Known rows, with every step that occurs:
M F X: [ 29.0 -35.3   7.7   3.8 -29.9 -20.6  22.7   9.7   5.9  21.3   6.7 -18.0
  31.4   4.6  24.8  27.3   5.0  18.4   1.7   4.1]
M D: [-12.6  -8.1   1.0  -8.7 -20.4 -10.2  -9.0   2.2  -0.5  -0.8  15.0  16.8
   1.0  -1.0  31.3  19.4  -5.3   2.3  10.2  -8.2]
X D M F: [  6.7 -17.8  35.1  -9.9 -10.8  23.2 -17.9 -13.0 -47.0   8.1  19.9  -0.4
  -0.8   0.4  32.7  41.8  -6.0   8.5  30.5   4.3]
A X D Z F M: [-24.6  13.1  16.4  -3.5 -31.0   8.4  -7.0  -5.1 -29.1  -4.3   4.3  -0.9
 -40.1  35.1  36.5  18.4   2.7 -20.9  -1.5  -7.7]
X A Z D M: [  1.1   1.8  33.7   3.1  13.9  12.8 -12.4 -18.4  -6.9 -25.8 -14.6  44.8
 -30.5  -7.0  26.3  31.1 -21.6  -6.1 -18.0  12.3]
D M F N: [ 21.3 -30.0  21.4 -29.1  -8.5   4.8  -9.7  12.2   5.6  19.8  17.6 -26.7
  29.3  -1.6  26.8  33.2   1.0  43.3  34.3  22.4]
F M D: [ 12.8 -23.4  15.8   5.4 -19.9 -31.9  14.4   0.9   4.3  23.3  -9.6   6.7
   7.2  -5.0  36.8   7.6  12.8  17.7   5.5 -14.4]
M F Z: [ 16.1 -30.7  -5.3   5.8  -7.4 -15.1   6.4  24.0   4.0  34.3  24.9   3.4
  43.5 -12.7  10.4  36.2  12.5  13.2   2.5   4.2]
F M D X: [ 12.0 -33.4  26.3  -1.5 -28.4 -36.2  14.7   0.4  -4.3   5.5   2.6   3.0
  -6.9   6.1  37.1   2.8   9.4  16.6   8.6 -21.8]
M A: [-12.9  -4.1  22.8 -19.0  -1.8 -29.0 -18.9  24.9  21.7  -2.4  -8.8  27.9
  -2.7 -23.6  42.7   3.2 -17.8  16.9   4.8   5.0]
Z D M A X: [  1.0 -22.5  23.2  -2.6   1.5  13.4 -18.5 -21.9  11.1 -47.7 -15.6  13.4
 -21.2   9.0  47.1  14.9 -17.4  21.2   9.1  26.7]
A X D: [-33.9  15.8  23.6  11.9 -33.0   5.1  -0.1   7.4 -22.7 -20.4   6.0   8.5
 -38.4  34.4  38.2  22.3 -16.7 -18.8  -2.8  -2.9]
X A Z: [ -8.9  15.0  31.1  -0.1   7.1  -2.1  -6.7   4.7  -5.0  -7.8  -7.6  45.6
 -24.6 -11.5  20.2  27.4 -21.5 -14.4 -21.8   1.5]
F M: [ 12.4 -15.8  22.8   4.8 -10.0 -32.8  22.3  21.0   6.1  17.6 -12.7   2.9
  12.8  -5.1  28.8   2.3   7.4  11.6   2.2  -5.9]
D M F X A Z: [ 36.0 -29.6  25.3 -13.6  -8.0  15.9  -7.7 -22.8  -3.0  16.9   0.5 -15.9
   8.2  -4.7  28.6  35.8  -7.8  32.4  16.7  11.5]
M D Z: [-16.1   1.0 -14.7 -22.8 -26.6   2.9 -28.1  -3.6 -13.7  14.8  17.0  27.0
  -1.6  -4.8  31.1  27.9  10.3  -3.5  15.7 -16.9]
Z D M F: [ 19.6 -34.7  16.9  -1.2  -0.4  21.4  -6.1 -18.5   2.9 -32.8  -0.7  -2.3
   6.3  10.3  31.1  30.6  -3.3  22.3  16.0  27.9]
A X D M F Z: [-15.0  -3.3  20.9  10.6 -26.0  16.8  -9.5  -8.9 -26.5  -2.0  12.4  -2.2
 -26.2  25.8  36.4  33.5  -9.7  -0.3   7.1   1.6]
X A: [-13.9   0.9  39.3   4.5  17.0 -16.5   1.8  18.2 -18.0 -24.4  -2.9  26.2
 -10.8 -16.8  19.7   8.6 -28.1  -7.5  -5.7  13.2]
F Z D: [ -3.5 -26.2 -12.8  22.1  20.1 -15.8   0.9   6.7  -6.9 -14.1  16.4  45.7
  21.0 -13.8  15.1  16.4  -2.5 -13.1 -13.7  11.7]
D X A: [-15.6 -18.1  51.7 -13.5  -7.2 -24.6   3.6  20.7 -29.2 -55.6  26.7  14.9
 -33.9   9.9  20.1   0.3 -30.2 -10.0   4.2  -4.2]

Rows:
[ 19.3 -47.4  10.7  14.4  -2.2 -14.4   7.6   5.5  -8.2  -2.0  22.1  13.1
  21.0  -3.5  15.1  33.6   7.2  12.1  -4.6   9.9]	M F Z D X A
[ 27.5 -42.4  15.4   4.0  -3.8  14.6   0.6 -26.7  -0.1 -31.8  -4.5  -4.7
   7.9  11.4  34.4  26.9  -4.3  22.4  11.3  26.6]	Z D M F X
[-12.1  -8.3  45.9 -16.5 -14.4 -14.8  -2.8  10.9 -19.8 -43.3  23.2  28.2
 -43.3  13.4  20.4  13.4 -25.7 -14.7  -7.3 -12.5]	D X A Z
[ 19.5 -40.2  -6.0  14.2  -4.2  -9.5   7.3  10.1   4.5  15.5  17.9  10.2
  38.1  -6.2  15.0  37.9  14.6  13.2  -2.6  11.6]	M F Z D
[ 14.4 -27.5  31.7   0.4 -25.4 -31.5  10.1 -11.0  -5.0   8.5  -4.5  17.8
 -20.6   3.4  37.5  10.8   7.6  13.2  -3.2 -24.7]	F M D X A Z
[ 26.9 -36.2  16.3   8.4 -31.6 -14.9  18.1  -1.1 -18.2  22.2  10.0 -10.8
  22.2   6.3  29.3  34.9   5.6  11.1   4.1   0.2]	M F X D
[ 13.4 -11.6  21.2  13.0  -6.7 -25.4  16.5 -11.9 -10.6  -5.1 -13.5  29.3
 -11.9  -5.6  29.2  12.2 -22.3 -11.2 -26.5  -0.8]	F X A Z
[-25.7  10.2  28.6   4.1 -27.5  19.2 -10.2  -6.0 -26.4 -19.4   6.1  -1.8
 -39.9  31.6  40.8  24.8 -19.3  -6.6   9.6   2.1]	A X D M
[-18.5   3.3  11.8 -31.7  -7.1   5.7 -24.1   4.0 -54.4   8.4  29.6  17.5
  -7.5   6.5  25.3  27.0   9.8 -27.9  13.6  -0.6]	X D Z F N
[ -4.7  -5.7  20.4 -19.8 -14.4 -12.0 -26.1  -2.8  29.2 -16.9 -11.5  51.5
 -31.5  -4.1  47.5  20.4 -12.2   8.4 -14.2  -4.1]	M A Z D X
[ -4.2 -36.4   7.1  19.9  19.6 -22.0   1.0   1.6 -22.2 -37.1  24.0  47.7
   0.1  -7.9  15.4  11.2 -11.4 -14.6 -14.6   7.6]	F Z D X A
[  0.2   2.0  -5.9 -43.1  -1.4   0.4 -15.0   7.5 -11.5  18.9  12.1  -6.9
   4.4   1.0  14.8   6.3  22.3 -15.2   9.4  -2.9]	D Z F M
[ 18.8 -38.8  16.6  -5.2  -1.5  11.2  -4.0  -9.9   5.5 -27.8   2.0  -2.4
  12.7  11.6  33.3  30.8   0.4  27.6  15.3  32.6]	Z D M F N
[ 15.8 -17.6  20.9  19.1  -4.8 -21.6  16.9 -21.1 -10.7 -18.7 -18.0  33.9
 -15.2  -0.9  32.1  13.6 -21.0 -11.7 -29.7   4.6]	F X A Z D
[-17.7   7.4  12.1 -28.3  -5.7  16.0 -26.2  -4.7 -57.2   3.5  26.9  17.3
 -13.7   4.8  23.2  26.5   6.1 -33.5  14.3  -5.3]	X D Z F
[ 12.5 -29.3  21.3 -33.1   1.1 -24.3  10.7  -4.9   2.9  -9.8  19.4 -35.2
  -5.7  17.8  19.5 -14.1   6.1  -2.9   4.0   0.2]	Z F M D X
[-13.8   5.7 -11.9 -55.1  -1.0  -4.8 -21.6  24.5  -9.2  13.5  27.7  -1.4
  11.4   5.1  13.5  11.2  17.5 -15.9  10.6   9.0]	D Z F N
[ -9.5 -22.6  25.2 -27.5 -19.3 -21.6 -11.1  -8.4 -11.5 -24.5  31.3  15.1
 -30.4  15.8  29.8  13.7  -9.4  -2.6  -0.5 -10.2]	M D X A Z F N
[ -6.2  -6.7  35.7 -10.8  -3.2  20.6 -20.9 -10.9 -51.1  -5.4  17.8  12.1
 -11.3  -1.4  33.7  31.0 -15.5  -3.3  28.2   3.3]	X D M
[  4.1   4.8  34.5  -9.6  16.7  -7.1  -0.3  -6.0  -1.1  -4.1  -9.2  22.4
 -24.6  -6.1  17.3  14.7 -12.6 -14.5 -24.7   5.0]	X A Z F M
[ 33.6 -36.5  29.4 -11.3  -3.5   8.5  -3.2 -15.9  -9.5   8.9   3.4 -25.4
  14.6  -7.4  28.3  26.5 -11.3  35.4  24.3  17.2]	D M F X A
